Known rows, with every step that occurs
zotatuv -> nodiv -> domo -> givusal: [-2.13 -2.28  1.99  7.93 -4.76  1.24  4.64 -1.49  2.78 -0.33  3.29 -2.12
  2.48  1.82 -0.03  0.43 -0.58  1.99 -0.44]
rizef -> nodiv -> zotatuv -> givusal -> liru: [-0.02 -2.50 -1.74 -3.79  0.08  1.26  4.59 -0.88  4.89 -3.81  1.08 -2.53
  6.04  2.47  0.42  3.94 -1.23  2.09  1.72]
nodiv -> domo -> givusal -> rizef: [-1.15 -1.20 -0.47  3.71 -2.18  3.61 -1.99  0.93  1.13 -0.21  0.00 -4.01
 -0.38  2.38 -1.62  0.61  0.66  3.03 -5.39]
liru -> nodiv: [-2.47 -0.07 -0.35  1.13  1.93 -0.31  0.75  3.32  2.81 -0.24 -1.72 -2.64
  0.58 -1.91  1.85  1.09 -0.82  0.56  0.26]
domo -> nodiv -> zotatuv -> givusal -> rizef: [ 0.05 -6.78  0.84 -1.06 -2.63 -0.17  0.25  0.35  4.74 -1.23 -4.05 -1.95
  2.32 -1.01 -3.72 -0.25 -3.56  5.14 -1.62]
liru -> nodiv -> zotatuv -> givusal: [ 0.49 -3.99  0.45  1.14 -0.49 -0.64  2.04 -0.06  3.60 -3.47 -2.44 -2.91
  2.74 -0.97  1.82  1.14 -5.51  2.66  0.32]
nodiv -> zotatuv: [-0.60 -3.98  1.60  0.50  0.31  1.67  3.25 -0.70  0.65 -2.22 -0.34 -3.91
  3.13  1.45  1.75  0.02 -2.74  0.08  4.31]
liru -> nodiv -> domo -> givusal -> rizef: [-2.61 -0.62 -0.96  3.94 -0.12  3.45 -2.48  3.21  3.11 -0.91 -1.55 -5.30
 -0.06  0.06 -1.18  1.62  0.22  2.63 -7.38]
liru -> nodiv -> domo -> givusal: [-0.99 -1.01  1.32  6.62 -0.59  3.58  0.49  1.28  1.13 -1.72  1.11 -4.19
  1.08  0.26  1.63  1.89 -1.92  2.44 -3.28]
zotatuv -> givusal: [ 2.25 -1.46 -0.16  1.40 -3.77 -1.30  1.51 -0.49  1.80  0.04 -1.01  0.55
 -0.41 -0.70  0.33  0.52 -2.84  3.66 -0.14]
rizef -> nodiv -> domo -> givusal: [ 0.81  0.59  1.76  3.53 -2.39  3.68  1.69  1.31  0.47  0.41  3.33 -4.74
  2.76  4.18  1.12  6.04  0.69  0.12 -1.54]
givusal -> rizef -> nodiv: [-2.12  1.87 -1.65 -3.96  1.29  0.06 -0.45  4.74  4.12  2.61 -1.96 -3.91
  0.68  1.87 -1.59  4.61  3.95 -1.87 -1.93]
liru -> nodiv -> zotatuv -> givusal -> domo: [ 2.54 -4.05 -1.23  2.12  1.44  3.27 -2.10 -1.94  3.13 -3.87 -3.30 -1.46
  5.76  0.94  3.27  0.52 -5.50  2.69  2.35]
givusal -> liru -> nodiv -> domo: [-4.56 -1.05 -4.27  1.14  3.67  3.82  1.62  1.63  2.49 -4.84  1.32 -4.56
  4.59 -0.50  1.42 -0.20  0.56  4.58 -1.91]
rizef -> givusal: [ 0.50  0.54 -0.14 -0.90  2.27  0.81  2.33  3.13 -1.62 -2.16  0.25 -1.08
 -0.01  3.77  0.20  3.49 -0.20  3.22  4.32]
zotatuv -> givusal -> rizef -> nodiv -> domo: [ 1.86  1.14 -3.84 -0.77 -2.77  0.71 -1.31  2.82  2.69 -0.04 -0.10 -5.05
  2.08  2.96 -1.57  4.80  1.35  2.81 -6.26]
nodiv -> domo: [-0.42 -1.42 -0.99  3.25 -0.86  2.99  1.35 -0.23 -1.30 -1.27  1.57 -4.00
  2.49  1.94  2.09  0.18 -0.62  2.90  0.29]
givusal -> liru -> nodiv: [-4.88 -0.75 -3.02 -0.95  4.32  1.27  2.18  2.46  4.40 -2.97 -0.71 -1.74
  2.44 -2.21  0.38 -0.19  0.48  3.00 -0.31]
nodiv -> zotatuv -> givusal: [ 2.33 -4.63  0.82  0.81 -2.81 -0.21  2.88 -1.98  1.47 -2.58 -1.24 -1.61
  2.17  1.53  1.68  0.21 -4.93  3.06  2.03]

Rows
[-4.62 -0.76  0.11  1.60  2.21  2.13  2.14  1.30  5.20 -2.24  0.07 -0.67
  1.03 -1.93 -0.46  0.91 -0.54  3.06 -2.04] | domo -> givusal -> liru -> nodiv
[ 1.77 -1.84  0.56  0.13  3.73  5.47 -1.71  1.57 -0.88 -1.96 -1.54  0.82
  3.72  3.21 -0.83  2.85 -0.73  5.94  6.98] | rizef -> givusal -> domo -> nodiv
[-3.53 -1.33 -0.07  5.90 -4.16  0.84  1.83  0.36  5.33  0.18  0.81 -3.35
  1.39  2.26 -2.32  0.02  1.77  2.09 -4.82] | zotatuv -> nodiv -> domo -> givusal -> rizef
[-1.39  1.82  0.91 -1.22 -0.82  0.97 -0.23  3.90  4.63  3.29 -1.41 -3.21
 -0.28  2.57 -2.36  5.95  2.61 -1.64 -3.77] | domo -> givusal -> rizef -> nodiv
[ 3.61 -4.03  0.30  2.72 -2.05  3.36 -2.45 -1.51  2.49  0.28 -3.05  2.71
  3.62 -0.83 -0.62 -0.11 -3.63  6.25  2.75] | zotatuv -> givusal -> domo -> nodiv
[-0.84 -3.75 -1.69 -0.84  0.02 -0.73 -0.88  1.80  5.98 -2.63 -4.63 -4.01
  1.57 -0.89 -0.50  0.42 -2.97  2.75 -4.31] | liru -> nodiv -> zotatuv -> givusal -> rizef
[-1.15 -7.82  0.20 -0.98 -1.10  1.84  3.87 -1.89  4.68 -4.44 -0.77 -0.13
  5.22 -1.72 -2.03 -1.26 -4.61  7.54  2.08] | domo -> nodiv -> zotatuv -> givusal -> liru
[-1.45 -1.48 -4.53  2.02  0.43  2.21  1.51  0.42  3.39 -5.63  1.16 -2.09
  3.69 -1.57  0.61  0.07 -1.44  7.33 -4.37] | zotatuv -> givusal -> liru -> nodiv -> domo
[-2.79 -1.66 -0.60  5.44 -2.77  0.25  4.94 -0.66  2.54 -1.28  2.52 -3.08
  3.90  1.65  1.09 -0.61  0.65  1.77  0.80] | zotatuv -> nodiv -> domo
[-4.73 -4.21  1.00  1.28  3.18  3.37  3.42 -0.31  5.30 -4.89 -0.04 -3.13
  3.71 -0.44  0.15  0.51 -2.69  2.09  0.30] | domo -> givusal -> liru -> nodiv -> zotatuv
[-2.00 -0.49 -1.65  3.74  1.16  2.77  0.18  2.29  0.16 -2.20  0.36 -5.22
  2.46 -0.39  2.22  0.84 -0.75  2.43 -1.55] | liru -> nodiv -> domo
[ 0.57 -6.95  2.10  1.53  2.10  6.32 -0.98 -2.08  1.30 -1.58 -2.48 -2.01
  7.01  1.41  1.03 -0.66 -3.85  2.66  7.04] | givusal -> domo -> nodiv -> zotatuv
[-1.69 -6.78  3.19  0.85 -0.02  2.14  3.27  0.02  1.54 -1.27 -1.46 -3.20
  4.49 -0.44 -0.29 -0.56 -3.58  2.93  4.92] | domo -> nodiv -> zotatuv
[ 0.07 -1.87  1.86  6.04 -3.18  4.07  1.41 -1.06 -0.79 -0.85  2.42 -3.06
  1.17  2.23  1.15  1.06 -1.84  2.91 -0.91] | nodiv -> domo -> givusal
[-0.04  1.27 -0.93  0.79 -0.34  3.18  2.03  2.10 -0.24 -0.38  2.72 -5.83
  4.29  3.58  1.75  4.99  1.91  0.00  0.12] | rizef -> nodiv -> domo
[-1.58 -0.75  0.90  1.22 -1.35  1.05 -0.80  1.52  3.63  1.98 -2.42 -1.70
 -2.11  0.52 -2.51  0.50  0.58  1.30 -3.43] | domo -> givusal -> rizef
